Each row was made from one small tree. The marks that hang from a mark follow it in brackets, in alphabetical order. Every link used is in the known rows. Write each row's tree.
In the rows, zero is written as 128.
Known rows:
rezab{kudi{migez{nize}} vekeg}: [112 157 143 124 115 133 133 170 121 114 111 131 171  99 153  99  88 117
 157  87 110 163 171]
nisem{migez{nize{labeg{kudi}}}}: [ 73 116 154 107 125 164 166 124 138  86 107 142  87 147 113  77 111 132
 137 103 126 134 108]
fole{labeg poni}: [104 109 144 103  96 115 128 181 150 136 145 142 117 100 129  99  87 156
 110 148 153 120  76]
vekeg{zagam{kudi{migez{nize} poni}}}: [115 157 156 144 148 185  80 138 113 110 143 145 160 102 143 106  79 134
  81  76 171 195 116]
fole{labeg}: [122 109 116 100 102 114 135 183 131 128 142 132 130 122 141 135  85 129
 117 131 124 133  98]
nisem{migez{nize{labeg{kudi{poni}}}}}: [ 90 118 194  96 133 162 129 127 135  90  84 157  86 157  84  79 121 146
 116  78 139 119  88]
migez{nize{labeg{kudi}}}: [ 89 125 151 109 102 136 201 126 108 106 100 111  83 152 133  89 100 116
 139 106 124 166 111]
labeg{kudi}: [123 102 131 102 109 100 152 139 133 109  97 117 126 163 144 151  88 121
 119  86 130 160 112]
fole{poni zagam}: [132 134 141 105  90 117 130 131 146 133 140 152 124 112 143 109  79 184
  99 143 184 116  56]
rezab{fole{labeg{kudi}} vekeg{zagam}}: [124 107 121 126  97  97 134 164  91  94 135 131 131 152 172 134 111 133
 133  83  93 155 159]
vekeg{zagam{kudi{migez poni}}}: [134 146 140 117 157 160  39 152 125 119 110 138 182 117 146 114  98 128
  75  75 175 182  99]
nize{labeg{kudi}}: [112 116 134  75 105 114 160 137 116 113  82 106 108 166 134 103 118 112
 130 103 126 152  92]
migez{nize{labeg{kudi{zagam}}}}: [106 116 126 117  78 169 197 133 128 121 112 102  97 149 111  83  97  94
 116 111 115 157 100]
kudi{migez poni zagam}: [175 121 120  94 116 154  72 182 165 172 103 138 175 126  82  98  97 134
  66  88 156 136  78]
labeg{kudi{migez{nize} poni}}: [130 123 185 130 128 135 131 165 151 126 111 149 112 139  91 107  96 149
  95  41 142 167 106]
vekeg{zagam{kudi}}: [109 138 105 122 130 154 102 112  97 100 127 115 174 122 196 149  75 114
 109 119 156 180 124]
nisem{migez{nize}}: [ 92 131 134 117 133 169 144 130 144 108 131 158 133 119 130 110  79 159
 122 119 133 126 126]
zagam{kudi{poni}}: [109 109 162  79 146 120  74 122 118  97  76 110 144 148 158 157  93 126
 113  90 160 156  91]
kudi{poni zagam}: [152 112 126  90  99 141  98 157 127 156  93 117 162 150 106 130  96 119
  86 109 152 125  79]
nize{labeg{kudi{zagam}} migez}: [109 117 102 105  97 117 142 159 139 154  92  96 117 122 104  76 143  71
 116 117 109 167  72]
labeg{kudi{migez{nize} poni zagam}}: [145 111 163 136 103 159 126 168 172 146 120 132 126 139  67 101  89 130
  76  53 134 165  93]
nize{labeg migez}: [100 153 101  78 133 109 135 162 103 155  90 112 128 104 134  60 142  97
 131 145 129 161  87]
nize{labeg{kudi{poni zagam}} migez}: [125 117 143  94 103 111 105 159 126 155  76 106 106 137  81  72 151  80
 102  91 122 157  51]
rezab{fole kudi{poni} vekeg}: [119 119 166  56 135  79  70 153 103  84  69 103 167 149 162 126 113 131
 166  78 116 146 161]
vekeg{zagam{kudi{migez}}}: [129 153  97 132 144 164  74 145 131 113 129 130 191 104 172 120  86 121
  89  99 168 193 121]

Which tree is each row?
[130 126 125  83 122 125 131 166 149 128  88 126 122 140 109  69 120 118
 114  83 144 167  93]  nize{labeg{kudi{migez}}}
[138 121 169  70 134 117  99 168 144 134  65 136 123 152  86  68 134 124
  93  62 150 145  73]  nize{labeg{kudi{migez poni}}}
[109 112 169 114  83 167 161 138 118 124  90 110  93 156  82  84 111 108
 103  94 131 147  79]  migez{nize{labeg{kudi{poni zagam}}}}
[111 159 122  99 129 171 157 165 131 147 122 133 128  98 114  40 100 132
 119 124 141 170 107]  kudi{migez{nize{labeg}}}
[ 95  99 133  85 123 113 113 182 163 117 144 124 114 103 138  92  89 184
 130 150 149 152 103]  rezab{fole{labeg poni}}
[152 133 139 123 113 179 115 177 154 165 123 137 153 108  78  90  86 135
  72  89 149 153  92]  kudi{migez{nize} poni zagam}
[102  88 169 115  86 100 141 175 167 113 135 140  92 128 127 114  95 145
 116 110 137 137  76]  fole{labeg{kudi} poni}
[148  88 154 103  87 121 111 147 140 133  86 108 131 176  98 146 100 111
  89  73 134 137  80]  labeg{kudi{poni zagam}}
[ 96 133 125  96 124  92 144 153 118 134  87 110 102 131 129  77 139  87
 138 107 115 174  84]  nize{labeg{kudi} migez}
[ 94 106 128 119  98 190 165 131 153 103 108 134 108 142  91  76 105 116
 116 110 117 128  96]  nisem{migez{nize{labeg{kudi{zagam}}}}}
[135 160  98 106 133 118  71 171 118 105 123 125 211 111 175  89 102 132
 140  92 123 186 193]  rezab{fole kudi{migez} vekeg{zagam}}
[ 85 146 133 105 151 185 132 142 129 103 107 114 134  96 145  70  92 118
 125 111 146 197 107]  zagam{kudi{migez{nize{labeg}}}}
[124 133 172  74 110  81  81 156  91 106  61 125 177 147 155 139 112 110
 151  84 121 114 140]  rezab{kudi{poni} vekeg}
[153  92 180 119  65  82 109 161 148 105 134 159  82 150 112 170  89 157
 102  82 139 114  40]  fole{labeg{kudi{poni}} zagam}
[101 133 134 127 149 169 123 139 148 108 123 118 148  98 153 118  67 132
 119  91 147 203 126]  zagam{kudi{migez{nize}}}
[127 116 147 121  69 109 125 164 161 127 168 165 106  95 137 114  78 185
 103 159 165 107  41]  fole{labeg poni zagam}
[126 118 153  86 160 136  49 155 151 111  81 130 163 127 129 132  96 136
  95  69 168 171  94]  zagam{kudi{migez poni}}
[128 113 164  82 134  96  63 101  98  74  78 128 141 154 178 169  95 175
 127  69 146 136 108]  rezab{fole{zagam{kudi{poni}}} vekeg}
[109 131 172 116 154 167  89 141 141 107 106 127 143 112 129 120  80 144
  98  67 161 187 103]  zagam{kudi{migez{nize} poni}}
[143  93 143 128  63  91 144 156 154 102 154 144  90 141 141 162  71 150
 116 102 125 127  59]  fole{labeg{kudi} zagam}
[110 125 141  77 130  99 122 138 111 120  93 131 149 133 163  84 115 182
 140 113 143 138 143]  rezab{fole{poni} vekeg}
[157 107 141  79 104 144  95 175 160 148  71 122 132 154  63  65 132 108
  80  70 148 144  61]  nize{labeg{kudi{migez poni zagam}}}
[169 101 146 113 107 131  87 178 174 148  92 133 150 151  77 117 107 124
  72  52 146 147  78]  labeg{kudi{migez poni zagam}}
[112 147 114 123 121 137 111 109  58  98 101 131 185 137 213 149  97 108
 124 100 140 154 149]  rezab{vekeg{zagam{kudi}}}
